Each row was made from one walk, in order. Every step used is in the known rows, and no mark comes twice. Write each row's walk.
Known rows
pefu-zadel: [-21.2 -22.8  25.7  30.7   5.3  34.1 -12.3 -11.5  17.3  47.1  16.9   6.5
  65.3  12.1  17.2 -24.9 -42.4 -11.6   3.7 -50.5  -6.1  28.9]
zelag-kasi-zitu-zadel: [-38.5 -28.9  25.7 -11.6  36.0   6.4 -14.8  23.8  11.5  60.4 -13.0  -9.5
  24.8  -6.7 -14.0  14.1 -15.3 -10.7  -1.5 -29.4  16.1  -1.0]
kasi-zitu-zadel-zelag: [-35.7  -6.3  -6.7   0.4  11.0  22.6   2.5  16.8  16.2  65.9 -14.0  -0.9
  11.9  14.3   7.6  27.4 -27.9 -21.7  10.1 -21.7   4.7  -2.8]
zadel-rapug: [-27.2 -21.6   6.7  37.4  14.5   2.7  -9.6   9.6  14.9  25.3  17.2 -20.1
  37.7  12.0  12.4 -13.2 -26.6 -38.2   9.7 -30.2 -20.9  22.9]
pefu-zadel-zelag-kasi-rapug: [-20.9 -26.3  61.9   8.8  17.7  24.4   9.0  -8.3   6.8  46.1  32.7  -6.7
  57.4   9.4  17.9 -16.4 -24.7 -13.1  -0.7 -42.5  -3.1  37.2]
pofa-kasi-zitu: [-31.3 -31.9  36.2   6.9  32.1  22.9   1.6   4.1  26.4  48.4   0.4 -19.3
  15.8  -3.9 -20.3   1.8 -23.0 -10.3  19.6 -25.9   5.9   1.4]
kasi-munur-pofa-zitu-zadel-rapug: [-28.3   3.2 -14.1   6.1   5.9  -0.2  12.7   7.6   6.4  44.2   9.4 -19.9
  38.5   0.0 -10.5 -30.5  -9.8 -19.0  23.9 -33.7  -6.1  -7.1]
kasi-zitu-zadel: [-38.1  -9.4 -19.9   6.9  13.8  14.4 -15.3  16.5  18.3  64.9 -21.2   2.3
  16.1   9.4  -0.2  18.2 -31.7 -19.1  10.5 -24.5   7.2  -6.7]
kasi-munur: [-24.8 -12.6  -2.4  -1.9  34.9  30.0  -7.6  17.6  18.9  29.8  14.3 -36.6
  50.0  12.1   4.1 -30.2 -10.9  -5.8  15.8 -30.1  -7.4  -1.3]
pofa-munur-kasi-rapug: [-42.3 -38.5   5.9  13.1  24.8 -16.6  13.9  -9.2  10.3  31.4  23.4 -27.5
  34.9 -12.8  -2.9 -32.4 -34.3 -29.5  18.4  -8.7 -13.8  12.9]
zitu-zadel-pefu: [-25.5   6.5   2.8  18.3  11.6  28.1 -19.5  -3.5   5.0  59.0  -7.9 -17.2
  39.4   8.2  11.8 -13.4 -46.4 -24.5  12.5  -7.9 -34.0  -0.9]
taza-zadel-zelag: [-18.8   0.5  36.0  17.6   9.3  27.1  -0.1  -3.1  11.2  41.4  19.3  23.7
  56.8  19.9  17.9  -4.7 -26.9 -32.8   5.0 -32.4 -18.7  12.8]
zadel-pefu: [-18.4  -3.2  23.0  17.3  34.9  48.1  -8.8   5.6  23.7  28.3  11.9 -39.4
  34.3   8.7  31.9 -31.7 -30.3 -26.0  13.0 -22.3 -23.3  -6.9]
taza-zadel-zelag-kasi: [-21.7  -7.6  53.6   7.1  19.0  20.6   0.1   1.3   7.8  43.6  19.3  21.3
  56.6  12.5   9.3  -2.4 -18.9 -28.8  -0.2 -33.0 -13.4  12.4]
zadel-zelag-kasi-munur: [-22.2 -21.1  56.8 -19.9  35.8  37.0  26.0  19.2  10.6  37.0  25.2 -36.0
  38.0   7.7  13.5   0.0  -3.5 -13.0   3.4 -27.3  -2.3  15.2]
munur-pofa-zitu-zadel-zelag-kasi: [-23.1   4.3  13.4   7.5 -11.2   1.6  24.4  -3.2   0.7  60.3   0.9   5.7
  28.3 -18.6  -7.8  -4.6 -26.3 -30.0  13.4 -38.6   8.4   7.5]
munur-pofa-kasi-zitu-zadel-pefu: [-23.0  -3.2  16.6  18.1   6.6  23.4   3.8 -12.0  16.2  47.5 -14.3   1.7
  10.5 -16.2 -15.6 -20.8 -20.3 -14.3  23.8 -22.6  10.2 -14.3]
zitu-zadel: [-27.9  -3.1  -7.6  17.6   2.6  15.5 -23.3  -1.6   2.2  62.4 -10.4  -1.4
  46.3   4.5  -1.0  -0.5 -48.8 -21.1   8.2 -16.5 -20.7  15.7]
munur-kasi: [-24.9 -25.7  33.4   4.7  33.1  10.8 -14.5   2.2  30.7  31.1   5.0  -2.7
  45.8  -6.9   5.7  -7.8 -44.5 -17.2  16.9 -16.0  -0.2  23.5]
munur-pofa: [-14.9  -1.9  -2.3  25.0   1.7  27.0  -6.1  -5.5  16.3  29.6  -4.1   6.4
  33.2 -12.2   6.4 -28.7 -23.3 -19.4  12.4 -38.0  15.5   5.3]
taza-zadel: [-22.6  -4.0  16.6  26.8  13.0  16.1 -25.2  -3.5  13.7  40.0   9.3  26.8
  62.2  12.4   6.1 -17.4 -31.9 -29.2   5.0 -35.8 -15.4   6.8]
zitu-zadel-rapug: [-31.8  -6.7  -8.8  31.5  -2.5  -4.3 -19.8  -0.4  -1.4  56.3  -3.9  -3.5
  41.7   9.9  -1.5  -0.8 -43.9 -33.1  10.3 -13.6 -32.5  19.7]
munur-kasi-zelag: [-26.8 -33.5  39.8  -4.7  39.2  16.2  -5.2  14.4  33.7  38.7 -12.4  -4.4
  31.8  -4.9  -1.1   2.0 -36.8  -7.9  21.4 -13.6  16.0  17.5]

Which walk is each row?
[-17.0 -17.0  29.7  17.2  10.5  29.1   8.4  -7.1  17.9  39.2 -14.2  -0.8
  18.3 -19.0 -19.1 -22.7 -16.4  -6.6  23.4 -30.0  23.0   1.5]
munur-pofa-kasi-zelag
[-26.2   4.0 -14.2  -0.5   8.6   9.3  11.0   7.2   8.1  46.9   6.3 -18.4
  40.7  -3.0 -10.6 -30.2 -12.2 -13.2  23.0 -34.5  -0.3  -8.8]
kasi-munur-pofa-zitu-zadel
[-26.3 -24.6  33.1 -13.7  41.0  15.4  -4.7  18.1  10.7  33.8   6.1 -25.2
  43.0 -12.6 -14.0 -27.7   3.5  -0.9   5.3 -35.1  15.1  -2.9]
zelag-kasi-munur-pofa
[-20.0 -21.1  55.9   8.0   8.2  37.8  19.1  -8.4   9.5  48.2  24.8   1.1
  56.8   8.9  15.4 -20.9 -17.6  -6.1   2.9 -47.8   2.2  24.0]
pefu-zadel-zelag-kasi-munur-pofa
[-42.7 -40.6   6.7  18.1  14.2   4.6  19.3  -7.4  16.7  38.5  14.4 -18.5
  36.5  -9.0   1.0 -22.9 -40.2 -26.9  17.1 -15.1 -14.1   9.9]
pofa-munur-kasi
[-25.7 -27.9  40.4   1.5  36.9  26.4   2.9   0.2  18.1  37.9  16.6 -38.7
  40.7  -2.5 -24.3 -26.1 -15.7  -1.0  23.8 -21.1 -12.3   4.7]
pofa-kasi-munur
[-40.6 -30.5  25.3  -4.7  33.2  -3.4 -12.8  24.5  10.5  58.2  -9.9 -10.8
  22.7  -4.0 -14.4  13.6 -13.2 -16.1  -0.7 -27.8  10.2   0.6]
zelag-kasi-zitu-zadel-rapug
[-26.5 -23.9  53.0 -16.4  32.3  34.4  24.8  22.4  15.9  44.5  13.3 -22.6
  21.5   6.0  15.8  20.0  -8.3 -19.1   0.2 -30.4  10.4  13.2]
zadel-zelag-kasi-zitu
[-25.0   6.3  -4.6  -4.7   7.1  14.5  23.6   7.4   6.8  47.6  11.4 -20.5
  37.8   0.8  -5.0 -24.0  -9.6 -14.7  23.0 -32.5  -1.8  -6.1]
kasi-munur-pofa-zitu-zadel-zelag
[-24.4 -38.6  54.3   5.0  34.2  32.2   6.9   5.7  22.2  47.8  -6.1 -27.4
  23.3  -5.7 -24.3  -4.2 -23.4  -1.6  21.8 -21.5   6.7  11.7]
pofa-kasi-zelag
[-37.1 -20.2  13.3  -2.6  27.7  -0.5 -15.1   8.4  29.4  53.5 -15.1  10.5
  26.0  -3.3  -4.3  14.4 -43.5 -16.2  19.7  -9.5   7.3   6.7]
munur-kasi-zitu-zadel
[-29.8 -13.2  33.2 -16.2  34.8   7.0   5.4  15.6   4.1  49.1   5.9 -29.5
  38.8 -13.2 -15.8 -25.5  -2.3  -8.9   9.3 -30.6   2.3 -10.7]
zelag-kasi-munur-pofa-zitu-zadel-pefu
[-20.4  -3.3  -9.6   3.6  21.0  27.9  -1.6   8.3  16.6  26.4   6.5 -20.5
  42.6   0.6  -0.7 -41.7  -3.9  -4.6  19.9 -33.3   6.4  -9.9]
kasi-munur-pofa
[-24.5   0.1  -8.9  -1.1  15.2  14.2  14.6  10.4  14.4  36.8  12.9 -24.2
  40.1  -2.9  -5.7 -34.9  -6.8 -13.2  22.6 -40.9   5.4  -8.7]
kasi-munur-pofa-zitu
[-27.1  -7.3  30.0  -1.7   7.8  20.5   2.1   3.4  -4.2  66.2  -1.1  -7.9
  39.8   3.9   2.7  15.0 -35.2 -21.0   2.8 -12.8 -17.9  20.8]
zitu-zadel-zelag-kasi
[-32.9 -19.2  27.6  -9.7  27.6  -8.8   5.2  16.7   1.4  48.3   7.8 -23.8
  39.9 -12.5 -22.5 -19.0  -0.6 -12.6   8.3 -33.1   2.7  -0.4]
zelag-kasi-munur-pofa-zitu-zadel-rapug
[-30.8 -18.2  28.6 -16.1  30.4   0.9   3.3  16.4   3.0  50.6   4.2 -22.2
  42.1 -15.4 -22.1 -18.7  -3.2  -6.4   7.3 -34.7   8.9  -3.0]
zelag-kasi-munur-pofa-zitu-zadel
[-22.5 -14.1  53.3 -20.5  24.8  26.9  39.9  16.5   7.5  42.9  25.3 -30.4
  32.5  -0.2   7.5  -0.2  -2.0 -18.2   7.0 -33.6   3.7  11.9]
zadel-zelag-kasi-munur-pofa-zitu
[-24.7   6.7  -9.0  26.2 -18.3  -8.9  13.3  -6.1   2.4  55.4   0.0   8.4
  28.7 -14.2  -7.8 -12.9 -32.6 -37.4  18.0 -38.8   0.3   7.8]
munur-pofa-zitu-zadel-rapug
